Each row was made from one path, in order. Every step used is in the known rows, and no mark comes twice. Write each row's path.
In the rows, 128 means zero.
Known rows
vikil -> tefu: [129 148 110 136 132  76 116 103 144 111 125 110 105 100 116  99  86 158
 124  95 125 107 111 144]
bafikon -> fazit: [ 98 155 107 147 143  76 124 133 121 155 141 124  97 136 108 129 102 109
  81  88 105  99 119 156]
fibiz -> peduv -> gerelob: [142 127 112 111 110   8 144 135 145  67 148 163 140 123 120 183 105 143
 168  23 133  17 133 164]
sidog -> vikil -> tefu -> kura: [133 126 137 129 127 108  86 127 132 132 112 130 125 104 127 108 170 169
 133 152 140 142 102 133]
peduv -> vikil -> dalib -> kura: [129 123 124 140 167 157 151 161 131 107 129 129 164 121 130 123 127 104
 116 111 116 117 169 105]
fazit -> vikil -> dalib -> kura -> sidog: [126 118 150 123 108 177 134 144  96 153 134 116 137 120 135 118 127  92
  77 160 131 134 136 122]
vikil -> ropo: [131 151 110 153 139  60 116 108 138  75 123  97 100 155 119 106  85 143
  95  78 134  99 109 163]
peduv -> gerelob: [146 130 101 123 133  30 116 165 113  77 151 106 117 151 136 160 125 124
 166   4 131  88 137 140]
bafikon -> fazit -> vikil -> dalib: [ 82 150 161 168 148 127 140 172 138 175 118 193 109 144 106 138  90  80
  97 132 101 119 116 161]
fazit -> vikil -> dalib -> kura: [126 129 154 157 143 159 145 159 118 118 116 155 139 107 134 104 130  99
 111 132 126  93 127 157]
kura -> dalib -> vikil -> tefu: [136 127  89 143 139 157 174 120 157 114 115 148 138 129 128 118 103 133
 187 135 110 148 140 101]
gerelob -> fazit -> vikil: [ 99 138 178 146 137 112 124 173 128 144 151 188 103 146 114 128 102 100
 122  88  96 102 122 158]
gerelob -> fazit -> vikil -> dalib -> kura: [ 89 131 177 152 141 183 152 163 131 161 132 169 147 127 126 112 110  94
 113 142 102 106 115 165]
dalib -> vikil -> lobav: [161 143  92 136 131  99 131 147  95  79 106 103 119 152 117 118 149  44
 129 135 102 116 133 121]
vikil -> lobav: [155 146 116 135 131  40 115 107  97  75 116  93  91 127 125 115 120  69
 126 115 123 108 119 160]
lobav -> vikil -> dalib: [145 153 139 125 164 126 124  78 138 111 134 147 100 143 138 157  93  94
 148  77 139 121 123 150]
lobav -> vikil -> tefu -> kura: [139 135 121 105 143 133  86  89 140 119 114 105 141 125 131 121 151 164
 141 133 148 127 122 103]
sidog -> kura -> dalib: [140 128 128 128 116 114 148  89 107 118  99 135 105 109 166 152 156 161
 163 111 130 136 131 160]
lobav -> vikil -> dalib -> kura -> tefu: [148 135 104 127 146 215 165  72 155 120 130 114 131 124 133 137 116 146
 152 146 150 144 136 114]
fazit -> vikil -> lobav: [148 140 161 150 133  80 120 158  96  83 114 146 100 134 122 118 135  55
 126 136 121 112 127 149]
kura -> sidog -> vikil: [149 133 143 111 111 107 107 118  94 148 167 116  77 136 137 147 134 105
  92 105 136 158 121 127]
gerelob -> fazit -> vikil -> tefu -> kura -> dalib: [ 86 104 174 135 122 148 136 143 158 167 118 185 152 131 129 121 127 153
 186 185 114 159 124 125]
gerelob -> fazit -> vikil -> dalib: [ 87 138 185 151 140 123 132 158 144 158 136 203 106 148 114 137  81  84
 137 111  98 121 108 176]

Write each row's path
[133 121  76 119 123 128  98 148 130 117  95 102 157 125 109  90 171 153
 136 154 112 121 126  92]
dalib -> vikil -> tefu -> kura
[140 118 125 111 147 149 127  65 156 118 116 133 147 127 153 142 141 161
 196 153 156 158 137 101]
lobav -> vikil -> tefu -> kura -> dalib
[140 138 100 119  92 124 128 100 120 121  98 111  88 103 126 136 156 213
 134 127 131 139 123 136]
sidog -> kura -> tefu
[ 85 132 130 168 130 217 179 163 152 186 119 161 141 123  96 119 111 135
 102 199 115 139 129 126]
bafikon -> fazit -> vikil -> dalib -> kura -> tefu
[134 126  83 141 123 150 160  92 147 117 121 102 121  96 119 108 110 161
 140 146 137 130 129 140]
vikil -> dalib -> kura -> tefu
[127 144 156 168 140  98 122 161 137  83 119 149 109 164 117 107  98 129
  95 101 131 102 116 154]
fazit -> vikil -> ropo
[124  95 118 124 148 123 133 146 162 111 117 144 168 125 132 128 143 164
 189 152 128 171 175  68]
peduv -> vikil -> tefu -> kura -> dalib
[138 104 103 127 126  61 115  95 121 100 124 127 115 122 148 133 154 135
 182 114 141 129 144 143]
tefu -> kura -> dalib
[146 145 128 127 168 183 144  85 124 115 127 114 141 124 151 135 125 103
 123 110 143 107 128 141]
lobav -> vikil -> dalib -> kura
[107 130 124 117 132  53 125 172 126 120 168 121 125 171 126 167 104 120
 168  11 104  97 122 147]
peduv -> gerelob -> fazit
[122  95 129 109 124 102 163 115 195 101 113 200 188  93 116 154 123 185
 187 171 132  99 173  90]
fibiz -> peduv -> vikil -> tefu -> kura -> dalib
[121 103 149 141 124 127 128 137 149 125 102 173 145 111 134 114 148 158
 186 176 139 149 135 117]
fazit -> vikil -> tefu -> kura -> dalib
[138 133 136 129 114 176 129 119 103 131 146  64 134 155 142 111 141 136
  42 156 151 155 110 120]
dalib -> kura -> sidog -> vikil -> ropo
[138 140 146 152 150 160 143 124 119 131 128 140 125 104 146 121 142 106
 118 129 136 123 110 169]
sidog -> vikil -> dalib -> kura
[140 135 151 118 112 119 115 105 111 161 150 132  79 136 136 155 109  91
 104 124 137 177 110 145]
kura -> sidog -> vikil -> dalib
[127 113  97  85  83  86  71  97 112 149 126  53 128 111 120 103 143 171
  91 160 140 155 120  96]
vikil -> tefu -> kura -> sidog
[143 157 131 121 158 140 121  84 151 115 132 123 114 124 131 129  94 146
 136  95 139 121 119 118]
lobav -> vikil -> tefu
[140 122 118  70 107 147  75  76 118 152 137  66 139 137 134 134 148 158
 103 161 154 167 127  71]
lobav -> vikil -> tefu -> kura -> sidog
[150 126 134 113 111 166 123 125  80 151 163  85 118 117 149 124 165 113
  68 134 143 144 130 117]
dalib -> kura -> sidog -> vikil
[149 121  85 143 144 132 167 129 131 100 133 154 116 149 137 139 127  94
 185  98 109 128 154 117]
kura -> dalib -> vikil
[146 111 131  97  95  99  70 125  85 151 149  98 102 136 138 141 191 123
  94 143 149 166 125 115]
tefu -> kura -> sidog -> vikil
[121 119 146 134 121 107  87 164 134 122 102 145 141 107 115  92 156 161
 127 155 131 119 123 119]
fazit -> vikil -> tefu -> kura
[135 130 134 114 107 192 131 116 108 168 147  76 137  98 140 104 141 153
  69 171 140 160 113 100]
dalib -> kura -> sidog -> vikil -> tefu
[ 94 106 157 125  95 170 210 173 186 139 142 213 188 128 103 181  93 166
 187 142 117  69 129 143]
fibiz -> peduv -> gerelob -> fazit -> vikil -> dalib -> kura -> tefu
[124 111 116 117 144 104  94 166 146 109 114 119 162 121 111 111 154 169
 131 132 120 139 162  68]
peduv -> vikil -> tefu -> kura
[137 115 141 100  98 109  80 111 100 165 133 114 106 134 138 150 169 113
 109 162 146 184 111 131]
tefu -> kura -> sidog -> vikil -> dalib
[133 108  73  87  87 147  87 135 109 153 117  66 154 138 110 104 167 148
  97 180 118 163 132  57]
dalib -> vikil -> tefu -> kura -> sidog
[132 124 105 109 107 137 126  92  96 146 139  64 128 112 138 117 117 109
  75 139 135 134 127 133]
vikil -> dalib -> kura -> sidog
[146 134 125  93 132 201 132  72 103 150 147  77 139 136 155 148 120  95
  87 137 149 146 137 108]
lobav -> vikil -> dalib -> kura -> sidog
[ 80 141 152 168 149 186 157 177 123 182 117 161 151 124 115 115 122  86
  71 164 107 105 120 152]
bafikon -> fazit -> vikil -> dalib -> kura
[ 94 108 144 138 118 192 181 206 158 151 144 158 169 158 115 159 114 145
 187 124 114 138 134 118]
peduv -> gerelob -> fazit -> vikil -> dalib -> kura -> tefu
